Each row was made from one walk, in order. Every step used is in the known rows, and no mark comes twice. Write each row's walk.
Known rows:
kepam > neme > rali: -14  -6  70  -19  9  15  -2  29  -25  -20  -19  9  -4  -39  -20  20  9  20  0  1  -7  30  0  19  3  -28  -19  13  -17  3  -11  -15  12  -17  7  4  -3  4  1  2  -23  -10  -23  -9  23  -9  -5  -4  -6  -1  -23  12  -43  9  23  -39  15  46  23  -9  -11  29  5  7  16  -26  -19  0
fufu > darut > libu > neme > rali: -1  -8  65  -18  7  -20  -10  7  -23  -10  -17  60  1  -25  -24  12  4  32  -5  12  -14  38  9  6  -17  4  12  20  -9  11  1  -8  20  3  6  -15  35  14  -15  2  -5  -10  -48  -26  15  -30  -19  -7  24  1  -50  26  -58  -20  58  -55  -29  65  22  -28  -12  -19  -1  7  12  -41  -12  -26
darut > libu > neme: -7  6  29  -9  -6  -14  -15  8  -25  -2  -5  44  8  -20  0  5  -4  -3  8  12  -21  12  5  0  -19  0  -8  6  -2  25  5  0  18  -17  1  -12  27  8  4  21  7  -17  -9  -11  28  -46  2  -1  18  3  -41  -6  -32  -18  35  -20  -16  42  16  -11  -18  8  -7  10  14  -4  -4  -31
rali > darut > libu > fufu > neme: 19  3  16  -27  21  -3  -24  -34  -15  -20  -16  36  27  6  -8  6  -12  22  23  36  18  27  -3  8  -25  6  14  1  4  33  -6  -22  52  -11  11  -5  26  -14  1  9  -10  -23  -29  -5  20  -44  -27  17  22  20  -62  -5  -18  -23  26  -33  10  67  11  -13  -7  -12  -16  39  1  -40  -16  -17
fise > fufu > darut > libu: 8  -29  17  -23  7  -14  -17  9  -17  -21  -19  36  7  -13  -12  -10  -12  7  -2  26  3  28  25  11  -5  11  -2  14  -4  -14  -15  -10  -6  6  -10  -20  26  21  -2  -18  -4  -20  -40  -24  33  -38  -45  14  46  27  -30  11  -35  -13  68  -55  -5  56  12  -15  15  -31  -29  11  31  -12  -21  7
neme > rali > darut > libu > fufu: 16  -3  25  -9  9  -28  -34  -8  -28  -25  -17  22  23  -21  -27  54  -25  30  27  8  5  43  3  -11  -20  -6  -2  13  7  7  0  -1  30  -13  12  -12  14  -8  -7  23  17  -22  -41  -9  16  -34  -10  1  25  -3  -59  2  -43  -5  43  -31  -14  43  8  -15  -7  15  2  37  4  -38  -48  -10
rali > darut > kepam > neme > fufu: 16  2  29  -24  15  -16  2  11  -39  -33  -28  16  -7  -26  -4  7  9  22  45  25  -5  40  -16  -8  -36  -17  -13  -10  -20  7  5  8  13  -6  5  32  4  -24  22  5  -32  -38  -30  -37  41  -17  -35  22  -8  -3  -26  7  -27  -5  31  -67  9  68  15  24  -1  34  -23  32  8  -28  -40  -8
darut > fufu: -2  3  -1  -7  -9  2  -22  12  -6  -19  -29  13  -5  -3  -2  -9  0  -12  22  26  -15  15  -5  8  -3  -7  0  2  3  17  -2  -8  18  -20  -24  -10  4  19  -3  11  -6  -16  -22  -5  20  -38  -35  0  25  4  -18  -5  -24  4  28  0  -5  13  7  2  7  -4  -13  9  -10  1  -22  9
darut > kepam: 11  23  7  -7  5  -3  -6  14  -15  8  -25  6  -10  -24  -12  -11  1  -11  25  33  -20  12  -19  -12  -21  -24  -9  -2  -2  4  18  11  8  -5  -12  0  -1  17  5  19  -16  -21  -21  1  43  -39  -29  -5  5  1  -10  7  -31  6  33  -27  -20  10  -2  -3  -1  9  -14  1  11  3  -5  -15
rali > darut > libu: 10  2  14  -4  12  -12  0  -8  -9  -8  -23  21  18  -3  -2  17  -20  15  21  28  -19  21  -7  -2  -14  4  -17  -6  5  23  8  9  20  3  -11  -11  3  -3  16  20  0  -32  -23  -8  17  -51  -24  -3  26  -7  -12  -5  -13  1  29  -36  -20  29  9  -10  3  -3  -25  29  8  2  -37  -21
fise > libu: -7  -4  14  9  -8  0  -25  12  -21  -4  -11  10  9  -14  -17  19  -2  4  0  9  -2  5  17  18  -3  0  -15  11  2  -6  2  -1  -7  12  6  -13  7  -2  -5  -1  0  -12  -12  12  31  -29  -9  14  15  10  -34  17  -4  -8  22  -22  -7  22  -2  -8  -6  3  -9  6  19  7  -8  -4
fise > rali: -21  6  32  7  -11  19  -17  29  -29  3  -21  14  7  -28  -18  12  9  5  6  -6  13  18  -15  2  -10  -17  -17  19  0  3  -4  4  16  -3  -11  -7  -4  16  -1  -5  -2  -10  -28  8  22  -21  -13  6  13  6  -4  4  -30  11  26  -2  2  8  2  -25  -3  20  -17  11  21  -4  -16  4
fise > fufu > darut > kepam > neme: 13  -15  28  -34  22  2  -2  28  -28  -30  -27  32  -7  -28  -24  -11  17  8  16  41  20  33  12  16  -15  -28  4  -11  -26  -12  -10  -3  -11  -21  6  5  23  18  15  -33  -47  -15  -47  -41  59  -15  -55  32  13  29  -24  21  -39  -18  62  -80  22  69  20  -3  13  -2  -30  1  41  -40  -7  1
neme > fufu: -1  -8  8  -10  0  1  -19  -1  -19  -7  -25  10  -10  -14  -2  -12  -6  -1  24  6  -1  25  -14  -1  -8  -2  -12  15  -13  -5  12  -16  3  21  -7  17  12  -10  -11  5  -14  -8  -17  -12  22  -9  -23  1  -3  -5  -22  -5  -17  -3  18  -15  -6  37  -1  18  -2  7  -8  14  -2  -9  -28  20
rali > darut: 1  4  10  6  10  -11  -1  -20  3  2  -27  19  26  0  -11  7  -11  27  26  19  10  25  -13  5  -15  -6  0  -1  -7  38  11  4  10  9  -16  -4  -5  -6  3  20  -24  -9  -9  1  5  -33  -27  -4  9  1  3  1  -2  2  5  -21  1  23  -1  2  13  5  -31  32  0  -25  -16  -17
libu > fufu: 3  7  -10  -4  0  -6  -43  -9  -18  2  -15  18  24  -13  -23  -3  -14  -5  26  17  22  19  -12  6  -8  -24  3  11  -6  21  5  -22  9  -29  1  -3  11  8  -14  10  -22  7  -11  17  15  -17  -3  2  -3  21  -26  -9  -20  -14  13  7  14  22  7  3  0  8  -3  21  1  -32  -8  -5
rali > neme > fufu > darut > kepam: 23  2  26  -45  27  -19  12  -5  -24  -38  -49  32  -8  -13  -15  -33  -7  27  37  55  -25  27  -15  -11  -24  -8  13  -12  -15  -13  1  -11  23  12  8  22  0  2  -3  -20  -33  -16  -40  -35  42  -23  -67  18  -12  3  -49  13  -13  -13  49  -76  2  76  1  -3  8  -10  -23  6  4  -38  -27  -6
fufu > darut > kepam: 19  5  7  -18  18  -13  8  8  -9  11  -34  35  5  -10  -26  -16  7  20  26  47  -15  25  -8  -6  -18  -28  9  -10  -7  2  13  3  7  2  -19  -15  13  22  1  1  -36  -11  -39  -12  31  -24  -49  -13  15  7  -11  26  -22  -13  45  -50  -19  24  3  -5  14  -24  -19  -3  15  -27  -3  -19
kepam > neme > rali > darut: -11  -6  65  -15  19  1  3  14  -15  -25  -25  14  10  -30  -20  34  3  46  11  8  3  46  -5  11  -7  -26  -11  6  -14  21  -4  -8  21  -6  7  13  -10  -13  9  2  -33  -22  -32  -21  11  -15  -22  4  -4  -9  -17  12  -24  14  20  -45  15  49  28  -14  -1  25  -14  35  12  -49  -31  -15
darut > fufu > neme > rali: -2  -5  52  -39  -5  26  -19  12  -5  -28  -33  17  -15  -13  -10  -11  12  8  6  23  -24  33  -1  11  -4  5  13  12  -2  9  -14  -27  42  8  -8  1  2  14  -18  -17  -22  -20  -47  -23  20  -27  -52  4  24  8  -60  11  -55  0  34  -33  1  44  12  -21  -11  4  1  5  -9  -25  -14  8

Write each row's walk:
6  5  43  -15  20  5  -29  -26  -15  -16  -25  34  20  -4  -28  18  -9  45  18  21  27  51  -10  7  -14  -8  17  16  -1  39  -12  -27  33  -5  8  1  3  -17  -13  -8  -29  -5  -43  -8  9  -10  -24  8  7  15  -62  6  -32  -12  8  -39  15  66  1  -18  -1  12  -11  43  0  -76  -15  -8 => libu > fufu > neme > rali > darut
-3  -24  32  -32  16  -9  11  15  -22  -30  -29  28  2  -19  -9  -20  13  35  13  16  15  46  6  27  -8  -13  2  6  -39  -2  -1  -30  3  0  3  19  27  -4  -2  -16  -46  -7  -35  -40  17  4  -38  11  -7  12  -30  9  -29  -17  30  -58  22  81  17  14  8  -17  -16  17  7  -47  -19  15 => kepam > neme > fufu > darut
1  -8  56  -26  6  -2  -9  20  -9  -42  -36  7  0  -20  -12  34  11  28  24  13  -15  48  0  16  -7  -11  4  1  -12  16  -7  -9  34  -29  -2  7  -5  0  3  0  -25  -25  -37  -38  18  -24  -41  8  17  -6  -29  8  -44  15  40  -44  12  49  34  -3  10  27  -10  32  0  -37  -49  5 => kepam > neme > rali > darut > fufu
-17  -10  59  -34  9  33  -28  -1  -7  -23  -22  15  -10  -31  -18  -8  2  14  -19  3  19  32  7  14  2  5  9  31  -1  -12  -28  -24  5  14  8  8  -4  0  -22  -38  -27  -6  -42  -12  38  -17  -39  27  12  15  -51  17  -44  3  29  -45  20  61  5  -18  1  9  -11  17  28  -39  -10  10 => fise > fufu > neme > rali
-2  5  19  -33  4  23  -17  4  3  -22  -35  16  -7  7  1  -36  10  -4  5  33  -17  13  -4  20  -3  7  11  5  4  19  -10  -26  32  -4  -17  -3  12  17  -6  -9  -31  -19  -27  -15  23  -34  -60  9  22  16  -49  0  -25  -9  25  -19  9  44  7  -8  0  -5  -12  8  -8  -16  -5  9 => darut > fufu > neme
18  -3  -4  -9  -4  -17  -39  3  -27  -10  -2  23  18  -17  -12  16  -24  -19  25  21  1  17  2  0  -9  -10  -11  8  6  14  -3  -11  26  -32  1  -18  26  5  -2  23  9  -15  -24  13  30  -36  2  0  18  10  -48  -8  -33  -10  38  -10  -6  32  14  -10  -11  -2  4  17  2  -11  -26  -3 => darut > libu > fufu
-1  -1  26  -14  -6  -12  -13  2  -5  -24  -39  17  6  -6  -18  27  -9  30  29  17  -15  45  -11  -5  -11  -5  12  8  1  14  -3  -2  30  3  -13  -5  -4  11  -8  6  -9  -16  -38  -19  1  -35  -47  -4  29  -11  -27  12  -39  18  40  -24  -11  28  15  -8  10  17  -17  34  -9  -35  -50  -1 => neme > rali > darut > fufu
5  -7  3  7  -10  -8  -51  4  -37  -16  -4  16  25  -7  -29  25  -12  -2  11  11  24  15  12  16  -13  -12  -3  12  -5  -4  -4  -13  -1  -20  22  -17  22  -4  -15  -1  0  -1  -13  16  30  -16  8  24  15  27  -58  7  -12  -24  29  -7  4  33  3  -4  -8  7  4  20  20  -22  -18  -2 => fise > libu > fufu
7  -2  26  -16  5  -22  -4  -9  -10  -5  -18  64  8  -12  -16  -12  1  16  -2  30  -9  24  13  8  -14  2  9  4  -11  27  3  -10  12  -12  -4  -16  37  12  -1  4  -9  -9  -31  -20  14  -35  -24  -2  24  16  -40  7  -36  -33  47  -45  -15  62  21  -13  -11  -33  -15  10  10  -34  -1  -28 => fufu > darut > libu > neme
11  -12  17  -12  14  -20  4  8  -8  -6  -22  39  9  -11  -12  -5  -3  13  -3  35  -15  21  11  9  -3  4  -3  2  -3  1  -2  -7  18  8  -15  -15  23  18  2  7  -11  -19  -40  -8  18  -48  -37  -15  32  4  -15  10  -26  -14  49  -48  -16  40  10  -12  3  -40  -16  1  11  -7  -11  -3 => fufu > darut > libu
7  0  20  -16  -6  -30  -17  -20  -30  -17  -16  51  4  -12  0  12  -11  20  31  10  -3  34  -5  -10  -34  20  -6  7  -7  21  13  -1  23  11  7  14  31  -24  9  13  7  -18  -25  -42  11  -33  -14  15  15  -4  -53  -13  -23  -22  28  -44  -20  79  14  14  -11  16  -23  44  3  -26  -39  -22 => rali > darut > libu > neme > fufu
17  17  51  -18  31  11  13  -1  -8  -9  -43  28  -9  -18  -17  6  2  39  26  39  -13  33  -20  -11  -26  -15  12  -2  6  12  -4  2  35  21  1  8  -9  -11  5  -11  -37  -33  -49  -20  31  -31  -52  5  12  -7  -41  27  -38  2  28  -69  -16  51  2  -26  -8  19  -25  24  9  -45  -12  -27 => fufu > neme > rali > darut > kepam
-15  -7  27  -17  8  38  -31  -7  -8  -15  -19  19  2  -14  -5  -31  0  -1  -5  18  20  19  1  17  -2  11  3  10  -4  7  -22  -19  0  10  3  6  7  7  -7  -33  -37  -10  -21  -11  35  -19  -40  31  10  27  -37  -4  -29  -7  17  -34  26  59  -4  -6  1  -2  -22  16  26  -24  3  10 => fise > fufu > neme
16  -15  34  -39  28  -29  4  -4  -18  -48  -43  32  -2  -12  -6  -22  -11  18  17  40  -33  31  5  4  -9  19  4  0  -12  -13  -4  -30  31  19  12  13  18  0  -3  -15  -10  -20  -38  -34  26  -36  -46  11  0  -3  -54  0  -8  -13  53  -69  0  96  9  -12  -1  -31  -16  21  4  -23  -44  7 => rali > neme > fufu > darut > libu
-1  -6  22  -17  -5  -19  -13  -9  -21  -9  -25  59  10  0  -15  -23  10  36  11  19  23  45  -3  5  -19  -5  16  11  -25  17  13  -28  -3  12  -3  11  43  -3  -17  -15  -33  12  -32  -35  8  -1  -35  10  -1  13  -41  9  -27  -26  25  -45  -4  75  9  16  0  -18  -13  22  -1  -57  -10  -14 => libu > neme > fufu > darut
4  6  18  -31  5  9  -3  -13  7  -17  -41  26  9  19  1  -19  2  20  22  42  -9  27  -11  14  -13  11  20  -9  -4  36  -11  -17  38  1  -17  -2  2  -1  4  -5  -31  -18  -32  -20  3  -43  -64  11  24  8  -38  1  -14  -8  19  -40  9  48  13  -8  11  0  -27  36  -13  -33  -21  -2 => rali > darut > fufu > neme
19  15  18  -24  4  -26  -7  -4  -32  -1  -30  61  -15  -17  -14  -18  12  28  28  32  -2  39  -4  -17  -41  -19  18  3  -19  2  17  -7  5  6  2  17  38  6  0  -10  -36  -6  -45  -39  32  -14  -36  18  1  11  -52  15  -38  -37  51  -57  -20  74  8  15  -2  -5  -19  4  2  -49  -7  -17 => libu > neme > fufu > darut > kepam
-5  -15  26  -26  -1  -20  -25  0  -27  -15  -11  63  11  -20  -15  -9  -8  12  -2  18  9  28  18  7  -19  10  12  15  -13  9  -11  -6  -8  -16  5  -14  43  16  -5  -21  -6  -9  -33  -32  36  -34  -25  24  28  28  -51  1  -42  -33  60  -50  -2  79  16  -10  0  -24  -28  18  29  -36  -6  -19 => fise > fufu > darut > libu > neme
11  -2  31  -37  8  -1  -5  33  -47  -24  -25  8  -26  -39  4  -5  10  -8  29  17  -17  31  -10  -4  -27  -28  -18  -2  -23  -13  7  -4  12  -15  11  36  13  -5  20  -6  -30  -26  -28  -36  56  -12  -25  15  -14  0  -40  7  -34  0  41  -55  3  61  17  19  -12  27  -6  4  9  -15  -31  1 => darut > kepam > neme > fufu
8  -9  34  -34  20  -15  1  -16  -12  -35  -50  28  2  -6  -14  -41  -6  33  19  43  -10  30  -4  12  1  2  15  -6  -20  -4  -1  -32  20  18  8  24  2  -5  -13  -24  -35  -3  -32  -25  12  -12  -58  14  -11  2  -38  1  -2  -10  32  -58  17  79  6  8  13  -26  -18  26  -6  -52  -30  11 => rali > neme > fufu > darut
2  9  22  -9  -4  -23  -6  -13  -17  -3  -11  51  25  -14  -1  21  -17  24  15  24  -6  24  -2  0  -27  2  3  1  2  43  6  12  28  -11  -1  -7  21  -7  12  22  3  -21  -12  -11  9  -54  -9  4  14  5  -28  -5  -14  -24  20  -31  -14  52  16  -5  -5  4  -23  34  10  -24  -18  -41 => rali > darut > libu > neme
12  -6  53  -31  11  12  -36  -3  -30  -26  -16  27  -1  -19  -19  14  -6  11  2  20  -6  31  9  4  -14  0  -3  23  4  7  -17  -30  42  -8  19  -6  25  2  -19  -1  -5  -18  -50  -8  34  -32  -14  3  20  15  -86  9  -56  -13  46  -33  -3  66  13  -28  -24  1  14  18  2  -34  -13  6 => darut > libu > fufu > neme > rali
17  13  40  -8  15  -17  0  3  -17  0  -34  15  -2  -28  -28  34  -6  33  34  23  -20  43  -19  -24  -28  -26  -1  0  5  9  14  16  22  13  -10  1  -10  -2  4  20  -11  -27  -36  -13  30  -37  -42  -6  14  -15  -22  21  -32  10  37  -50  -33  23  7  -15  4  34  -22  25  7  -23  -38  -21 => neme > rali > darut > kepam
13  11  29  -12  27  -7  9  11  -24  -10  -25  18  6  -23  -12  15  5  16  34  38  -11  28  -13  0  -31  -33  -11  -19  -18  21  4  11  18  -26  -2  11  -6  -5  30  10  -41  -29  -26  -17  37  -32  -29  17  -3  3  -9  12  -21  -3  28  -60  6  43  21  1  7  24  -30  22  16  -27  -17  -29 => rali > darut > kepam > neme
-5  3  63  -19  21  15  -2  -14  4  -10  -34  31  9  -12  -18  6  1  52  11  24  7  38  -7  7  -5  1  5  7  -2  24  -4  -14  28  26  0  9  -6  -6  -5  -6  -33  -17  -37  -12  8  -28  -41  4  9  -1  -32  15  -26  4  8  -50  0  52  6  -21  0  6  -18  32  2  -52  -10  -15 => fufu > neme > rali > darut
